Each row comes from the steps of one walk. Every step used is in the known rows, and no mark comes twice. Write the walk behind each row, first mark first.
Known rows:
robeg/vusov/keso/laveb: [-0.212 -0.655  0.236 -1.241  0.818  0.480  4.432  4.558 -0.892  1.107
  2.539  2.935  1.154 -2.132 -1.084 -0.689 -1.300 -5.999 -1.305 -0.539
 -3.895 -6.271  0.793 -0.957  4.984  0.785  3.854]
pubalid/laveb/keso/vusov/robeg/gubuf: [-3.156  2.295 -2.045 -4.177  1.844 -4.823 -1.311  4.580 -0.270  2.380
 -0.327  2.618 -2.851 -6.569  0.438  0.943 -0.684 -0.668 -6.962 -2.333
 -3.536 -2.037 -1.949  0.626 -2.925  1.219  2.528]
keso/vusov: [-0.098  2.762 -3.644 -0.220  2.037 -1.174 -0.929  2.381 -2.623 -3.003
 -1.632  1.400  2.342  1.175 -0.332  0.653  0.860 -0.030 -1.259 -0.865
  2.183 -4.833  0.869 -0.664 -0.230  2.207 -2.391]
gubuf/robeg: [-0.416 -1.336  1.550  0.533  2.484  0.219 -0.866 -2.498 -0.605 -2.362
 -0.898 -2.846  0.766  3.809  4.245  2.428 -2.464  4.213  0.125  0.609
  2.909  1.970 -1.698  0.989  1.000  2.391 -4.508]
laveb/keso/vusov/robeg: [-1.937 -0.333 -3.126 -5.809  2.027 -0.699 -2.096  6.110  0.541 -3.009
 -2.592  2.821 -0.174 -2.095 -0.400  0.526  0.660 -2.450 -6.052 -2.013
 -1.280 -3.759 -4.621  1.069  0.832 -2.882  0.958]
keso/laveb: [-1.526  2.779 -0.108 -1.586  1.735  1.729  3.425  1.082 -1.146  0.814
  2.404  1.704  2.886  2.581  0.250  0.036 -1.493 -3.039  0.373 -3.270
  0.458 -5.367 -0.862  0.013  1.023  3.128  0.624]
kepo/gubuf/robeg/vusov: [-1.307  0.537  3.198  3.537  1.130  1.070 -3.375 -1.332 -2.086 -3.621
 -0.631 -1.151  2.474 -2.397 -0.047  3.134 -0.615 -1.549  0.761  5.148
  1.374  1.141  1.922 -0.389  2.272  1.011 -0.325]
zupo/gubuf/pubalid/laveb/fepif: [ 6.307 -1.520  0.993  2.802 -3.463 -0.150 -0.862 -4.608  0.570 -2.219
  2.850  0.794 -0.144  2.088  3.456 -0.216  1.534  7.366  4.643 -1.172
  7.279  0.315 -0.698 -1.435 -8.066  1.684 -2.705]
gubuf/pubalid/laveb/keso/vusov/robeg: [ 2.087 -0.011 -2.896 -2.450  2.200  0.356 -0.536  5.313 -0.300 -2.198
 -1.239  2.742 -2.207 -3.069  0.483 -0.722  1.658  1.814 -5.370 -1.138
 -2.297 -1.617 -4.151  0.050 -3.097 -2.678 -2.561]
robeg/vusov: [-2.545  0.346  2.485  1.624  0.537  0.527 -0.172  2.261 -2.080 -2.050
  1.540  2.184  5.035  0.623 -1.809  3.592  0.209 -3.654  1.988 -0.125
  4.322 -3.426  5.210 -0.944  0.877  0.436  2.454]
fepif/laveb/keso/vusov/robeg/gubuf/kepo/poniv: [-4.282 -0.500  0.829  0.894 -0.403  1.271  2.006  0.510 -0.111  4.736
  2.299 -1.341 -3.598  1.058 -1.507 -2.168  0.691 -3.542  1.040  1.083
 -3.612  3.609  1.711  0.004  2.569  0.427  1.197]
gubuf/kepo/poniv: [-1.117 -0.335  0.029  2.501 -2.087  1.984  3.555 -2.895  0.441  1.330
  3.124 -4.690  3.393  8.287 -1.914 -0.494  0.269 -0.054  7.130  1.136
  2.967  5.811  3.330 -0.739  3.688 -0.155  0.724]
gubuf/pubalid/laveb: [ 5.853  1.289 -1.159  4.523 -0.299 -0.334  3.734 -2.303 -1.825  0.895
  3.641  0.153  1.133  2.422  0.804  0.935  0.575  6.888  4.023 -1.557
  3.633  2.594  0.722 -1.074 -7.190  1.984 -5.165]
fepif/laveb/keso: [-0.616 -1.828 -0.341 -1.716 -0.873 -1.804  1.255  0.366 -0.678  5.048
 -0.269  3.628 -2.576  2.733 -1.769  5.365 -0.930 -6.490  2.610 -3.823
 -0.627 -1.474 -0.878  1.416 -2.187  2.300  1.829]
robeg/gubuf/pubalid/laveb: [ 3.837  2.564 -0.353  4.323 -0.613 -2.442  2.588 -2.622 -1.528  3.150
  3.260 -0.066 -0.530 -0.603  1.384  0.863 -0.288  6.708  2.119 -1.615
  2.052  2.728  1.654 -0.387 -7.602  3.068 -3.197]
poniv/kepo/gubuf/pubalid/laveb/keso/vusov: [ 6.365  3.109 -4.625  1.586  0.624 -0.507 -2.183  3.168 -1.297 -0.029
 -5.075  1.469 -3.241 -0.957 -5.121  1.599  5.047  0.824  0.666  0.831
 -4.064  1.499 -0.844 -2.283 -5.522 -0.887 -1.865]
kepo/gubuf/pubalid/laveb: [ 6.466  3.325 -2.719  4.927 -2.154 -1.304  1.629 -4.806 -1.422  0.273
  2.679 -0.573  1.512 -0.332 -0.984  0.987  0.407  5.344  4.798  0.891
  2.672  4.966 -0.999 -0.594 -6.349  1.719 -3.910]
poniv/kepo/gubuf/robeg/vusov/keso/laveb: [-0.226 -1.179  2.113 -0.868  0.964  2.634  1.980  3.560  0.001 -0.293
 -0.208  0.795 -1.068 -3.114 -2.897 -1.750  0.389 -4.679  0.033  2.290
 -5.589 -0.849 -1.657 -1.095  5.449 -1.095  1.812]
pubalid/gubuf/kepo: [ 1.869  0.111 -4.384 -2.052 -0.771 -0.470 -0.989 -9.103  2.918  0.589
 -3.022 -6.312  2.619  5.210 -2.097 -0.647  1.199  0.586  1.975  0.477
  0.545  3.728  2.426 -2.917  0.268 -2.023  0.970]
poniv/kepo/gubuf/robeg/vusov/keso/laveb/fepif: [ 0.301 -3.463  5.523 -2.660 -0.319  4.091 -2.281  2.538  3.142 -2.805
 -1.206  1.098 -1.310 -1.303 -0.337 -1.614  1.894 -2.899  1.422  0.278
 -0.736 -3.062 -2.632 -0.445  1.033 -0.351  1.300]
robeg/gubuf/pubalid: [ 0.619  2.573  0.876  3.310 -2.027 -0.780 -1.808 -3.779  0.099  0.154
 -1.731 -1.165  1.046  1.897  2.401  0.195 -1.509  4.589  1.078 -0.628
  3.329  1.358  1.178  2.499 -2.122 -0.441 -1.492]
pubalid/gubuf/robeg/vusov/keso: [ 2.321 -2.914  0.799 -0.515 -1.346 -3.557  0.189 -0.175  0.082 -1.069
 -0.830 -2.441  0.479 -1.630  1.855  3.321 -1.959 -1.522 -2.598  2.517
 -3.203  1.446  0.343 -1.142  4.159 -1.932  2.663]
zupo/gubuf/pubalid: [ 4.906  0.427 -2.373  5.262 -5.022 -0.188 -1.701 -7.644 -1.975 -3.622
 -0.451 -1.475  1.375  3.607  2.284 -1.290 -0.659  7.294  4.182  2.737
  5.993  3.737 -0.760 -0.033  0.115 -2.904 -1.810]

Which walk is each row?
[-2.364 -1.453 -2.921 -0.527  0.838 -0.666 -1.108 -5.625  2.643  2.620
 -2.379 -3.086  0.072  1.713 -3.159 -3.217  0.255  0.942  1.866  0.668
  0.560  1.068  4.745 -0.235  2.116  0.572  1.639]  robeg/gubuf/kepo
[ 0.479  2.105 -0.658  1.281 -3.873  0.012  2.635 -6.203  0.915  1.926
  2.182 -7.421  4.026  8.417 -0.540  1.458  0.170 -0.357  5.317  1.066
  1.419  8.072  2.647 -2.156  1.725 -1.183  2.040]  pubalid/gubuf/kepo/poniv
[-3.803  0.181 -1.942 -4.689  2.257  0.436 -1.083  4.494 -0.551 -5.085
  0.125  2.503  2.328 -2.209  0.925 -1.725  0.112 -0.274 -4.629 -1.746
  2.365 -3.995 -4.175  0.937  1.369 -2.048 -1.740]  keso/vusov/robeg
[ 0.596 -0.342 -2.201 -3.193  0.041 -0.830  4.854  2.449  0.215  1.689
  2.018  1.518  0.859  0.369 -0.123 -1.169 -2.312 -3.796 -0.725 -2.097
 -3.304 -4.629 -2.464  0.406  4.637  1.292  2.511]  vusov/keso/laveb
[-2.858  0.695 -0.947 -0.250 -0.628  0.058  0.537  1.194  1.075  2.793
  0.069 -3.216 -1.515  2.053 -1.824 -1.242  0.787 -1.721 -0.246  1.768
 -3.408  4.302  2.107 -0.207  3.382 -1.229  3.078]  laveb/keso/vusov/robeg/gubuf/kepo/poniv
[ 0.650 -4.185  1.634 -0.147 -1.392 -0.671 -1.042  1.913  0.670 -2.009
 -2.222 -0.726 -0.235 -2.472 -3.204  0.946  0.339 -2.307  1.570  3.777
 -2.042  3.765 -0.669 -0.299  5.675 -3.418  2.139]  poniv/kepo/gubuf/robeg/vusov/keso
[ 3.860  0.434 -1.872 -1.065 -0.434 -3.192  0.319  1.732  1.086  4.158
 -0.879  1.254 -3.655 -1.517 -0.265  3.593  0.140  1.805 -2.145 -2.374
 -3.523  2.286 -1.663  0.600 -6.099 -0.631  1.759]  vusov/robeg/gubuf/pubalid/laveb/keso
[ 4.745 -0.702  2.858  1.081 -2.823  2.297 -1.986 -2.282  2.655 -2.348
  0.103  0.669  0.534  2.568 -1.059 -0.184  3.966  4.834  7.012 -2.201
  6.519  2.266 -1.805 -0.531 -9.086 -0.093 -3.242]  poniv/kepo/gubuf/pubalid/laveb/fepif
[ 0.398  0.772 -2.868 -0.381  1.952 -1.241 -0.377  3.508 -2.864  1.722
 -2.168  4.148 -3.249 -0.127 -1.412  2.637  1.283 -5.068 -1.344 -1.679
 -2.617 -5.311  0.256 -0.389 -2.132  3.294 -1.292]  fepif/laveb/keso/vusov
[ 0.540  2.025 -0.391  0.119 -0.203 -0.302 -3.627  1.198  0.671 -0.652
 -4.299  0.547 -2.453 -2.219  2.068 -0.901  0.004  2.950 -4.961 -0.247
 -1.626 -0.359 -1.722  2.518 -1.717 -3.175 -0.941]  laveb/keso/vusov/robeg/gubuf/pubalid
[-4.978 -0.026  1.349  0.263 -1.807  0.952  2.129 -1.962  1.403  2.361
  3.302 -4.116  1.605  3.731 -0.755 -2.188 -0.740 -0.167  2.960  0.872
  1.243  6.083  1.835  0.588  4.138 -1.038  2.457]  vusov/robeg/gubuf/kepo/poniv
[ 2.033  1.513  0.196  2.174 -0.134 -1.582  2.310 -1.108 -0.636  1.779
  3.961  0.728 -0.736 -2.525  2.114 -0.659 -0.544  6.476 -0.195 -1.757
  1.743  2.841 -0.856  0.262 -6.726  1.275 -3.338]  vusov/robeg/gubuf/pubalid/laveb
[ 0.713 -0.294  0.348 -0.036  0.918  0.861  2.125  1.870 -0.782 -0.021
  1.158  0.723 -0.371 -4.302 -0.301 -0.833 -1.748 -4.816 -2.041  3.159
 -5.810 -2.921 -1.559 -0.445  6.002  1.205  2.195]  kepo/gubuf/robeg/vusov/keso/laveb
[ 1.476  0.360  1.261 -1.238  0.965 -0.047  3.041  1.488 -0.727  0.808
  1.243 -0.798 -0.376 -2.330  2.178  0.512 -1.934 -3.907 -4.168  1.065
 -6.512 -3.044 -0.667 -1.985  3.910  0.311  2.342]  pubalid/gubuf/robeg/vusov/keso/laveb
[ 0.313 -2.945  3.673 -2.981 -0.414  1.848  0.477  3.742  2.275 -1.285
  1.501  3.315  0.979 -0.351  1.302 -0.540  0.162 -4.311  0.025 -2.549
  1.030 -8.428 -0.053 -0.117  0.684  1.233  3.009]  robeg/vusov/keso/laveb/fepif
[ 1.191 -4.997  1.022  0.196 -0.011 -1.792  0.955  2.179 -0.228 -1.393
 -0.055 -0.265  0.084 -1.691  0.562  1.776 -1.824 -1.136 -1.135  2.661
 -1.747 -0.191  0.986 -0.180  5.703 -0.968  1.381]  gubuf/robeg/vusov/keso
[-2.243 -0.544  4.902  2.766  1.217  3.016 -3.633  0.114 -1.259 -3.940
 -1.943 -0.721  1.829 -1.118 -2.722  2.154  1.526 -1.415  2.697  4.294
  1.743  3.198  1.873 -1.131  1.735 -1.245 -0.674]  poniv/kepo/gubuf/robeg/vusov
[-6.516  0.852 -0.019 -4.150  1.298 -3.155 -1.873  3.374 -0.700  2.597
 -0.433  4.028 -3.647 -5.979  0.854 -0.202 -1.498 -3.875 -6.020 -2.747
 -2.681 -3.377 -2.371  2.298 -0.690  1.143  1.884]  fepif/laveb/keso/vusov/robeg/gubuf
[-1.038  0.837  1.280  1.150 -0.016  0.589 -2.303  0.498 -0.505  1.054
 -1.943  2.385 -4.327 -3.246  2.617 -1.804 -0.370  1.120 -3.724 -0.769
 -1.706 -0.910 -1.893  2.846 -2.630 -1.438 -2.854]  fepif/laveb/keso/vusov/robeg/gubuf/pubalid
[-1.678  1.203  1.569  0.742 -1.438  0.156 -2.183 -2.054  0.919 -1.284
 -1.053 -0.435  0.742 -0.492  3.295 -1.660 -1.713  4.598 -1.755 -0.904
  3.058  1.589 -1.912  3.347 -1.007 -2.895 -1.653]  vusov/robeg/gubuf/pubalid
[-4.102 -3.382 -2.617 -2.881  2.942  0.739 -1.603 -1.532  2.019  3.565
 -2.580  0.726 -5.424 -3.389 -2.859 -5.098  1.421 -2.487 -2.928  0.716
 -4.402 -1.148  1.639 -0.013  1.696 -0.485  0.079]  fepif/laveb/keso/vusov/robeg/gubuf/kepo
[-3.969 -1.720 -3.408 -2.856  2.943  0.531 -2.356 -2.239  2.441  0.284
 -2.624 -1.513 -1.296 -2.520 -2.175 -6.197  1.109  0.902 -2.997  1.252
 -1.300 -0.823  2.077 -0.198  2.906 -1.289 -0.006]  keso/vusov/robeg/gubuf/kepo
[-0.717 -0.231  3.289 -3.367  0.395  2.715 -0.355  0.933  2.158 -1.625
  1.281  2.159  2.247  3.360  2.585 -0.049  0.280 -2.006  1.472 -4.723
  4.609 -7.704 -1.388  0.550 -2.755  3.195  0.639]  keso/laveb/fepif
[-3.192  1.227  0.661  2.198 -2.269 -0.059  2.200 -3.221  0.597  3.530
  2.638 -4.885  1.862  5.537 -1.346 -0.567 -0.672 -0.051  5.295  1.093
  1.378  5.893  4.373 -0.141  3.231  1.005  2.498]  robeg/gubuf/kepo/poniv
[-0.968  2.261  0.493  1.248 -0.147  0.640 -2.898 -0.215 -0.149 -2.278
 -2.150  0.289 -0.398 -2.299  3.149 -2.818 -0.602  4.680 -3.833 -0.077
  1.487 -0.410 -1.426  2.538 -1.243 -2.404 -3.160]  keso/vusov/robeg/gubuf/pubalid
[-1.880 -1.380  4.769  3.267  3.167  2.026 -1.401  1.188 -2.275 -3.033
  0.290 -0.202  2.123  0.096  1.711  3.083 -0.489 -0.153 -0.315  2.616
  2.290 -0.942  4.008 -0.886  1.412  1.285 -1.601]  gubuf/robeg/vusov
